Each row was made from one small tree. Brackets hold a mark, then the marks that hang from it, in alphabetical order. Every link used is in the known rows. Write each row's tree.
In the rows, zero is written as 128.
Known rows:
(T (S V)): [119 132 128 130 139 151 126 127 144 138 142 136 119 121 137 120 120 118
 119 116 148 111 124 140 124 154 137 117 134 149 145 115 112 134 142 143
 138 114 123 119 162 129 116 135 149 138 121 112 137 117 132 132  90 149
 112 121 158 111 114 116 120 142  88 144 137 129 119 127 125]
(R K): [119 112 137 136 153 122 124 124 130 122 117 146 122 135 117 112 123 130
 121 127 136 115 141 150 142 130 126 130 153 144 143 114 123 149 130 144
 124 147 129 131 132 109 120 137 139 144 125 150 155 125 115 111 140 127
 132 100 137 118 112 115 117 139 107 135 130 116 117 141 142]
(W G (N (R K) (V A) Z)): [125  87 107 117 112  78 153 111 136 109  96 201 107 107 160 125 133 118
 165 121 147 118 129 152 164 149 131 100 186 144 145  94 115 130 120 156
 108 168 127 130 154  82 126 212 116 116 158 151 159 171  86  92  82 130
 140  64 108 103 151  63 126 143 108 142 183 107 104 131 165]
(N R (V A C)): [123 130 120 137 125 124 133 113 139 136 142 160  95 135 148 142 124 130
 138 110 118  99 116 148 146 137 137 112 140 172 108 105 100 111 141 144
 114 163 132 121 146  90 132 166 120  97 141 114 153 127  79  89 101 124
 143  78 130 118 125  96 107 144 172 135 179 148 123 111 143]
(N (C V) W): [125 138 126 151 142 130 126  85 137 120 115 151 104 135 159  77 112 136
 120 129 102 114 124 157 143 139 136 118 149 175 183 129  94 125 117 139
 108 154 137 137 140 111 103 203 138 128 127  89 153 102 124 109 134 105
 141 105 134 148  94 149 126 114 110 126 141 148 118 133 130]
(T (S (V C N))): [123 160 143 162 130 144 129 108 155 170 163 123 118 119 131 124 117 136
 104  96 137 112 116 102 112 146 151 106 146 187 107 117 100 128 142 162
 114 119 125 107 156 117 120 141 137 138 114 111 146 117 130 132  98 164
 107 109 162 111 115 117 133 151 116 131 134 141 126 128 125]
(W (G Q Z) (N (V A C))): [141  99 118 118 100 105 121 109 159 151 128 139 127  96 127 139 129 163
 153 123 139  89 132 112 153 138 137 126 173 165  82  92  89 149 130 132
  78 182 141  99 160  89 115 176 121 101 101 173 133 148  86 104  81 148
 125  79 100  81 117  81 146 131 132 124 153 120 103 161 148]
(B (V A)): [131  99 128 134 141 138 130 147 141 144 113 146 130 149 136 100 134 117
 152 100 147 123 123 141 145 131 127 115 141 137 145 109 120 144 135 144
 134 160 153 117 137 100 124 105 124 127 124 129 175 116  86 106  69 127
 134  89 137  91 112 106 132 141 132 142 135 133 110 109 140]
(V A C (N R W) S): [132 171 142 167 119 106 146 119 137 146 155 155 112 153 146 135 118 124
 134  97  97  96 114 108 135 143 160 118 156 207 123 112  81 113 139 147
 109 184 132 115 143  69 115 185  96 113 124 129 154 103  92  63 134 119
 122  82 146 120 117 140 123 148 188 112 168 163 111 118 153]
(A (V C (N (W (G Q)) Z))): [140  99 129 158 113  92 132  73 146 143 152 121 133 113 131  79 120 160
 116 127 145 138 140  87 134 137 143 129 196 181  99 105  74 148 119 143
  69 187 147  96 157 110 100 218 117 125 110 176 138 129 151  96 124 145
 118 105 138 102 133 147 143 114 123 122 127 139 109 134 141]
(T (S (V A C (N R Z)))): [111 164 134 168 114 130 142 104 146 166 173 179  98 116 189 127 122 115
 140  77 127 102 108 118 123 159 149 101 150 198 111 126 102 120 147 168
 122 147 122 109 165  95 123 183 120 117 143 132 161 125  98 112  76 151
 105  78 148 121 152 123 122 153 139 145 179 152 126 105 138]
(N (R K) V W Z): [ 96 115 108 128 136  94 139  87 122  84 125 166  98 126 149 114 116 122
 121 115 122 114 130 163 146 137 126 126 175 171 162 128 112 135 126 133
 112 150 127 134 151  92 107 233 146 129 167 154 148 164 128  78 127 120
 148  81 115 152 162 103  99 115 106 125 183 136 108 128 163]
(C (N V)): [118 120 153 167 128 133 123 130 144 145 146 136 130 142  91 113 124 134
 117 129 147 148 129 162 137 145 121 109 143 173 146 123 111 133 124 143
 117 124 132 140 144 109 114 149 135 129 138 112 126 138 115 106 111 121
 132 100 133 121 131  77 126 134 108 126 139 137 132 116 154]
(A V): [127  95 137 138 142 131 136 127 139 137 120 139 123 141 118  81 116 133
 113 147 155 151 130 140 136 135 131 125 143 137 137 116 113 143 133 138
 124 147 135 119 139 119 120 142 123 128 125 122 146 121 130 121 119 127
 123 119 146  95 115 137 125 129 109 139 136 132 114 118 132]
(Z G): [128 111 133 125 140 105 131 111 126 136 137 147 129 120 112 113 100 131
 123 126 137 125 143 129 142 140 122 122 144 148 129 132 107 154 136 133
 127 136 119 117 148 124 108 142 133 129 122 149 144 125 116 106 124 130
 122 118 139 101 117 105 112 134 110 138 123 125 108 121 123]
(S (V A (N C R W))): [133 137 129 177 117 114 146 103 139 135 136 199 104 151 184  99 121 113
 148  91 113 114 110 116 141 151 141 111 146 188 174 118  90 113 137 149
 114 146 120 123 152  85 102 211 121 116 135 114 162 108  97  86  97 125
 133  61 152 129  94 140 119 139 131 134 160 156 120 121 136]
(V A C N S): [143 164 158 171 125 127 136 137 140 175 157 140 124 152 127 140 118 136
 134 108 122 106 120 109 131 126 156 109 143 185 107 108  91 125 143 160
 115 173 141 113 128  74 132 137  93 120 106 127 159 105  78  90 130 128
 118  93 158 109 117 122 136 158 183 118 140 154 121 118 140]
(G Q): [131 115 135 137 137 126 106 128 142 138 127 145 130 137  95 115 125 138
 125 142 132 110 148 128 130 132 117 143 146 161 125 119 103 150 131 122
 113 153 132 120 150 122 108 142 143 122 110 161 137 117 119 102 127 137
 114 107 135 116 101 118 122 129 127 136 132 131 117 134 127]
(N C (R K) W (Z (G Q))): [116 118 112 120 139  78 140  50 123 102 121 218 106 112 178  85  83 126
 139 115  98  88 159 140 141 155 103 137 187 192 141 147  95 143 127 130
  95 179 112 113 170 107  94 252 151 128 147 237 163 128 115  70 169 125
 134  78 115 150 122 137  99 106 114 135 175 133  99 146 153]
(E (V A C (N R W) S)): [136 177 142 160 104 120 133 108 134 147 148 143 120 150 144 135 121 121
 127 121  93  87 101 118 136 131 163 106 152 212 119 102  79 123 140 149
 101 185 136 100 138  73 123 189 121 117 132 122 158 112 107  86 131 136
 118  78 143 100 115 120 121 150 182 110 173 164 114 117 143]
(K R): [116 123 140 128 147 115 151 124 128 141 129 160 145 135 131 120 125 137
 125 122 155 117 131 138 129 143 134 125 153 163 143 122 115 152 130 130
 130 144 122 141 134 112 132 134 143 113 137 126 136  97 113 102 127 131
 117 120 130 116 116 126 107 149 133 136 152 129 110 120 119]
(C (N W Z) (V A)): [118 138 151 188 119 123 131 124 125 142 138 135 116 138 155  81 131 119
 153 108 122 129 124 186 153 145 128 113 156 200 175 143 106 141 112 144
 109 166 145 136 144  82  89 204 117 128 153 105 150 118 107  94  89  77
 118  66 115 148 150 132 131 128 114 133 140 147 128  99 148]
(J (A (V C N S))): [120 135 161 163 122 138 143 112 120 160 152 130 139 151 114  99 109 147
  80 121 136 139 119 101 130 134 143 128 150 184  99 113  98 119 142 168
 110 159 151 102 129  95 141 173 109 121 113 114 151 112 135 102 158 120
 123 122 161 107 118 148 130 153 162 121 162 142 121 126 150]
(N (V A S) W (Z G)): [132 128 114 125 116  97 161 113 117 114 159 128 119 126 144 134  85 122
 152 117 132 108 121 145 157 143 134 121 163 165 143 127  88 138 142 137
 122 167 137 107 161  81  98 230 111 119 140 153 150 148 101  65 106 105
 127  92 136 132 153 102 105 124 134 130 157 151 100 101 147]
(E (V A)): [136 120 133 142 116 146 112 138 126 147 131 132 131 146 127 128 134 125
 147 147 133 105 115 155 147 122 135 114 129 147 149 106 113 147 137 139
 122 163 134 104 131 109 118 133 137 119 131 116 158 123 100 126  89 136
 130  83 137  86 103 101 119 141 127 146 141 136 117 117 120]
(E V): [127 123 136 131 127 137 105 120 134 136 125 129 137 140 113 120 131 131
 120 153 130 116 120 148 133 120 136 118 132 154 142 110 112 153 132 135
 119 144 131 117 132 119 120 135 154 126 128 115 152 129 131 133 122 146
 123 108 135  92 115  96 117 132 108 134 139 131 115 121 118]
(J (A (V (N C (R K)) S))): [106 125 155 148 132 128 161  91 123 128 127 232 120 157 141  75  98 128
  90 127 121 139 126 127 135 159 131 127 162 187 144 115 112 101 143 164
 120 158 143 111 139  92 149 216 115 126 127 145 166 117 120  86 178 114
 135  95 158 121 102 149 118 152 149 121 202 131 120 155 175]
(J (A (V (C (N R W)) S))): [106 145 162 161 121 130 150 102 116 132 137 151 133 152 152  81 112 123
  86 110 115 118 123 150 140 166 132 128 154 218 118 124  97 105 128 144
 101 171 144 116 150  86 122 205 117 120 143 124 134  95 143  76 179  93
 127 108 130 126 126 167 116 140 161 117 194 151 114 124 180]
(E (V C)): [129 141 137 137 129 138 105 104 134 145 129 112 132 132 137 125 127 140
 110 140 118  91 115 138 132 114 143 111 138 171 105 112 101 146 135 145
 105 152 131 108 128 115 126 132 154 124 131 118 155 117 132 137 143 157
 127 111 131  96 118 108 120 135 130 130 143 137 118 123 117]
(W (G Q) (N C (R K))): [142  98 123 112 136  86 132  84 155 118  72 236 121 108 150  95 125 132
 139 137 117  98 155 127 144 156 122 118 186 164 135  94 103 125 119 146
  88 177 116 126 157 110 123 189 137 128 125 191 148 123 103 103 154 152
 131  83 112 100  82 103 132 139 111 131 165 107  99 175 156]

Which tree is each row?
[122 147 132 176 119 144 145 113 144 163 168 187 109 121 185 113 112 122
 153  99 143 119 116 125 127 160 145 102 148 173 160 128  96 119 147 172
 130 142 125 110 162 104 112 194 122 128 133 128 168 122  89 119  68 147
 124  79 162 133 122 128 134 139 109 152 155 146 126 112 130] => (T (S (V A (N C Z))))
[108 105 138 178 123 129 137  90 115 135 148 152 137 144 128  68 100 142
  97 132 127 161 127 104 146 152 133 133 158 174 169 129  97 112 125 154
 113 158 143 104 141 107 103 222 118 120 127 107 155 118 144  98 122 112
 152 100 151 128  93 169 129 122 120 136 151 138 112 128 153] => (J (A (V (N C W))))
[132 135 145 172 129 135 137 105 151 156 129 176 123 143 146  96 122 134
 118 106 135 131 116 113 128 140 135 108 142 170 152 121 100 129 135 159
 117 116 125 129 137 109 116 167 137 125 115 112 158 118 118 119 127 152
 123  95 163 118 100 120 133 140 107 129 134 141 131 128 121] => (S (V (N C)))
[146 159 142 137 121 150 127 129 133 156 132 119 128 145 155 144 126 131
 136 136 115  74 107 149 137 119 151 109 133 173 106  96  94 129 144 152
 113 178 146 100 126  87 140 140 125 115 121 122 162 103  93 118 137 139
 120  98 141  92 111 110 124 149 173 125 157 153 117 121 124] => (E (V A C S))
[154 128 131 148 119 109 150 114 148 147 142 120 140 141 140 110 125 136
 141  77 132 114 113  95 140 140 165 106 179 173 118  76  78 128 130 159
 103 188 166  98 139  79 120 149  98 133  96 133 160 104  97  80  99 133
 131  97 153  84 111 117 148 152 159 108 126 143 106 133 155] => (B (V A C (N (W G)) S))
[140 140 136 129 142 142 143 138 145 155 114 135 128 154 160 113 121 126
 143  86 128  89 114 136 135 125 141 108 145 163 100 105 100 131 142 157
 117 177 161 106 131  79 141 111 119 125 116 138 178  94  73 101 125 131
 123 104 144  97 120 115 134 149 177 123 151 152 113 115 146] => (B (V A C S))
[116  90 117 111 111 101 130 120 153 128 119 147 133  96 115 116 132 152
 127 136 155 134 132 123 151 147 143 120 163 135 129 100 103 157 121 132
 109 137 130 131 147 104 116 168 127 119 116 130 123 169 124 120  89 151
 127 113 108  83 133  71 142 127  77 119 150 109  98 154 141] => (W (G Z) (N V))
[142 155 143 143 138 146 144 122 144 144 119 187 100 152 170 102 110 123
 152 133 111  96 114 177 140 139 140 109 136 175 163 108  96 117 136 155
 127 170 149 131 133  89 136 179 107 116 113  95 165  94  72 105 134  98
 124  88 147 131  92 137 129 143 156 128 159 152 130 128 134] => (N (C (V A S)))
[102 112 141 149 116  93 134 104 146 118 159 178 133 109 149  89 136 125
 128 115 127 130 145 151 150 182 141 133 167 185 148 110 102 155 115 111
 111 159 125 141 164 107  97 182 127 119 118 150 106 126 132  81 116 116
 125  93 104 104 137 131 122 127  87 113 163 115 113 153 163] => (C (N R (W (G Z))))
[148  95 126 120 125  98 117 121 151 141  94 151 142 108 101 114 136 138
 135 146 148 117 147 110 142 141 129 122 166 149 121  95  95 148 118 132
  96 164 128 115 151 117 106 151 130 126 107 161 131 133 123 114 112 155
 110 107 121  83  95  95 147 133 103 140 124 109 103 143 134] => (W (G Q) N)
[143 145 146 177 117 135 136 127 144 175 148 129 119 145 148 124 134 133
 130  87 139 108 109 106 134 123 145 106 142 183 109 115 100 131 141 163
 108 135 133 109 131  89 120 141 117 120 116 110 160 110  97 116  97 138
 112  78 159 103 112 118 134 157 147 137 123 148 133 115 123] => (S (V A C N))
[141 150 145 140 129 141 139 143 139 142 120 150 110 154 136 113 122 120
 144 130 125 105 112 169 140 132 140 117 137 169 147 107 107 134 139 143
 129 158 153 130 132  88 132 158 109 121 113  94 152 105  90 102 117  92
 111  95 146 118 111 123 127 150 150 129 147 146 128 124 134] => (C (V A S))
[128 147 155 179 128 132 131 111 139 143 129 100 129 137 161  97 133 131
 106  85 125 103 118 146 136 143 134 112 150 201 128 135 101 137 123 147
  95 128 130 126 144  95  95 164 144 141 132 117 137  95 139 110 139 125
 119  93 133 126 126 133 129 132 112 120 126 147 126 120 141] => (S (V (C (N W))))
[134 128 156 153 132 128 147 134 148 152 139 153 128 160  97  88 111 137
 104 141 153 163 123 108 122 137 149 117 147 161 133 108  99 136 139 151
 118 150 143 119 134  99 133 152 105 137 107 119 148 122 129 105 138 131
 105 125 168  93 122 130 132 147 136 115 142 145 118 122 147] => (A (V N S))
[118 173 135 149 124  72 158  73 123 136 159 168 119 116 159 115  86 129
 112  87  99 109 128  95 132 148 152 107 175 216 102 143  74 139 135 153
  99 164 120 118 157  82 108 224 117 123 142 171 155 128 127  64 175 132
 107 108 136 134 164 132 110 132 155 106 168 156 100 107 144] => (V C (N R W (Z G)) S)
[103 138 135 138 141  94 159 101 136 108 110 185 120 150 150  80 121 113
 120  77 122 131 131 120 127 133 142 114 188 191 151 121 105 144 131 150
 113 162 150 128 138  72 125 199 127 148 151 177 179 142 125  69 147 131
 118  96 136 126 161 113 119 135 127 103 175 147  98 123 179] => (B (V (N (R K) W Z) S))
[126 159 154 154 113 126 127 119 134 150 146 147 141 146 121 119 125 134
 119 142 134 128 118 123 119 120 155 108 151 182 134 121  90 153 136 154
 115 150 136 119 124  95 128 180 135 133 133 137 154 148 133 117 145 155
 101 111 149 106 149  92 129 141 125 120 156 148 119 109 128] => (E (V (N Z) S))
[147 152 155 147 112 123 127  96 141 140 144 101 152 125 139 114 130 136
 110 132 117  96 118 158 137 150 159 103 166 195 120  88  79 136 115 143
  86 174 141 111 141 103 114 169 135 135 116 123 125 101 140 111 162 135
 121 109 128  89 116 111 134 138 123 105 139 141 118 140 150] => (E (V (C (N (W G))) S))
[108 135 149 171 133 106 128 116 134 128 134 162 125 142 132  94 128 115
 123 113 115 131 135 158 137 163 130 120 149 198 163 132 105 134 118 130
 113 152 116 144 153 100  93 170 130 129 145 127 130 117 126  80 129 109
 127  90 118 129 123 127 113 131 117 123 155 141 117 117 159] => (C (N R W))
[122 147 131 134 138 150 129 110 149 149 145 119 114 113 158 125 117 129
 107 104 138  88 117 136 121 148 142 115 138 167 109 116 104 128 145 153
 121 125 126 110 155 124 119 138 149 132 118 115 143 107 126 136 110 153
 113 116 152 114 117 124 124 142 112 137 142 141 121 127 125] => (T (S (V C)))
[131 141 169 146 132 112 164  97 134 159 143 152 133 120 163  73  83 139
 107 117 146 136 133 149 131 151 129  99 167 197  86 147  93 144 133 160
  96 160 135 112 148  97 127 177 111 130 137 168 148 113 126 103 178 119
  97 120 139 110 167 132 123 138 135 122 148 154 114 107 156] => (A (V (C (N (Z G))) S))
[115 160 148 156 127 112 158 114 132 140 122 213  92 154 153  99 122 110
 140 108 118 120 119 155 135 134 141 110 169 205 151 119 110 131 136 162
 119 165 149 135 134  66 139 210 106 126 144 136 170 131  88  82 132  97
 101  67 139 131 149 113 121 158 150 118 185 144 126 124 157] => (C (V A (N (R K) Z) S))
[107  96 148 168 121 134 130 123 117 150 151 141 145 147  85  87 116 141
  93 138 157 172 125 103 141 139 128 133 145 162 136 124 114 131 133 153
 124 142 144 105 138 113 120 169 118 122 125 110 147 134 151 111 104 117
 126 110 154 104 113 136 131 140 122 143 143 125 120 118 144] => (J (A (V N)))
[128 158 147 134 117  96 145  82 142 145 138 215 110 129 115  88  92 130
 119 121 118 122 134 119 118 139 126 117 171 227 110 138  84 151 136 137
  97 148 131 120 161  99 124 226 127 125 124 175 149 136 127  77 161 119
  73 103 141 127 146 104 116 138 139 114 176 153 117 119 134] => (C (V (N R (Z (G Q))) S))
[136 114 119 167 113  90 144  93 142 131 160 207 114 133 160 107 122 123
 160 115 111 123 127 111 154 171 153 111 166 173 175  90  83 111 122 146
 114 184 123 123 158  98 106 202  95 109 117 124 147 111  89  72  90 127
 148  70 142 113  89 136 130 140 136 134 153 129 117 131 147] => (V A (N C R (W G)))
[123 141 145 141 125  82 169 109 123 138 148 216 112 133 145 118  93 113
 147 105 125 116 137 126 143 147 133 111 174 189 124 131 107 141 144 158
 124 169 126 115 147  77 125 198 103 127 139 195 169 142  83  70 135 114
 103  74 142 114 152 105 107 159 147 129 173 132 111 120 160] => (V A (N (R K) (Z G)) S)
[117 162 130 179 109 131 137 104 137 159 174 109 110 115 177 126 117 123
 139  81 133 101 114 110 131 150 157 111 157 194 130 130  89 129 139 168
 111 156 134  95 160  90  95 203 123 132 136 127 158 122 116 106  64 140
 117  80 152 134 143 138 129 136 122 140 142 155 116 110 135] => (T (S (V A C (N W Z))))
[114 124 152 151 119 113 164  82 108 147 159 199 139 128 148  77  71 143
 102 129 140 156 133 108 138 154 126 118 162 181 134 142  92 120 140 171
 120 156 136 100 148 102 126 234 108 121 131 156 167 132 131  94 161 120
 121 120 157 125 134 144 125 135 128 136 172 140 111 116 148] => (J (A (V (N C (Z G)) S)))
[137 134 122 121 119  99 165 105 131 141 109 194 115 118 174 123  80 127
 160 126 131 110 117 137 153 144 133  90 161 163 140 134  89 120 141 164
 115 166 124 116 154  73 122 227 107 115 149 152 171 150  71  89 125 134
 131  89 125 126 135  77 127 129 135 134 171 150  97 110 147] => (W (N C (V A S) (Z G)))
[129 152 150 168 123 114 146 145 130 161 161 162 125 149 135 131 121 126
 155 113 139 128 128 123 135 133 148 113 150 175 142 122  96 140 142 159
 131 169 142 121 135  75 121 172  95 125 124 143 166 134  86  83 113 126
 110  92 151 125 146 117 129 146 156 131 150 147 121 102 142] => (V A (N Z) S)
[116 119 122 120 144 105 144  92 144 116  71 220  98 128 151 107 113 124
 127 127 114 116 125 146 142 142 126  99 164 161 156 116 116 112 123 159
 104 145 115 139 146  91 130 200 144 127 160 139 163 148 100 105 141 142
 151  83 115 125 109  76 118 131 111 125 185 128 106 146 166] => (W (N C (R K) V))
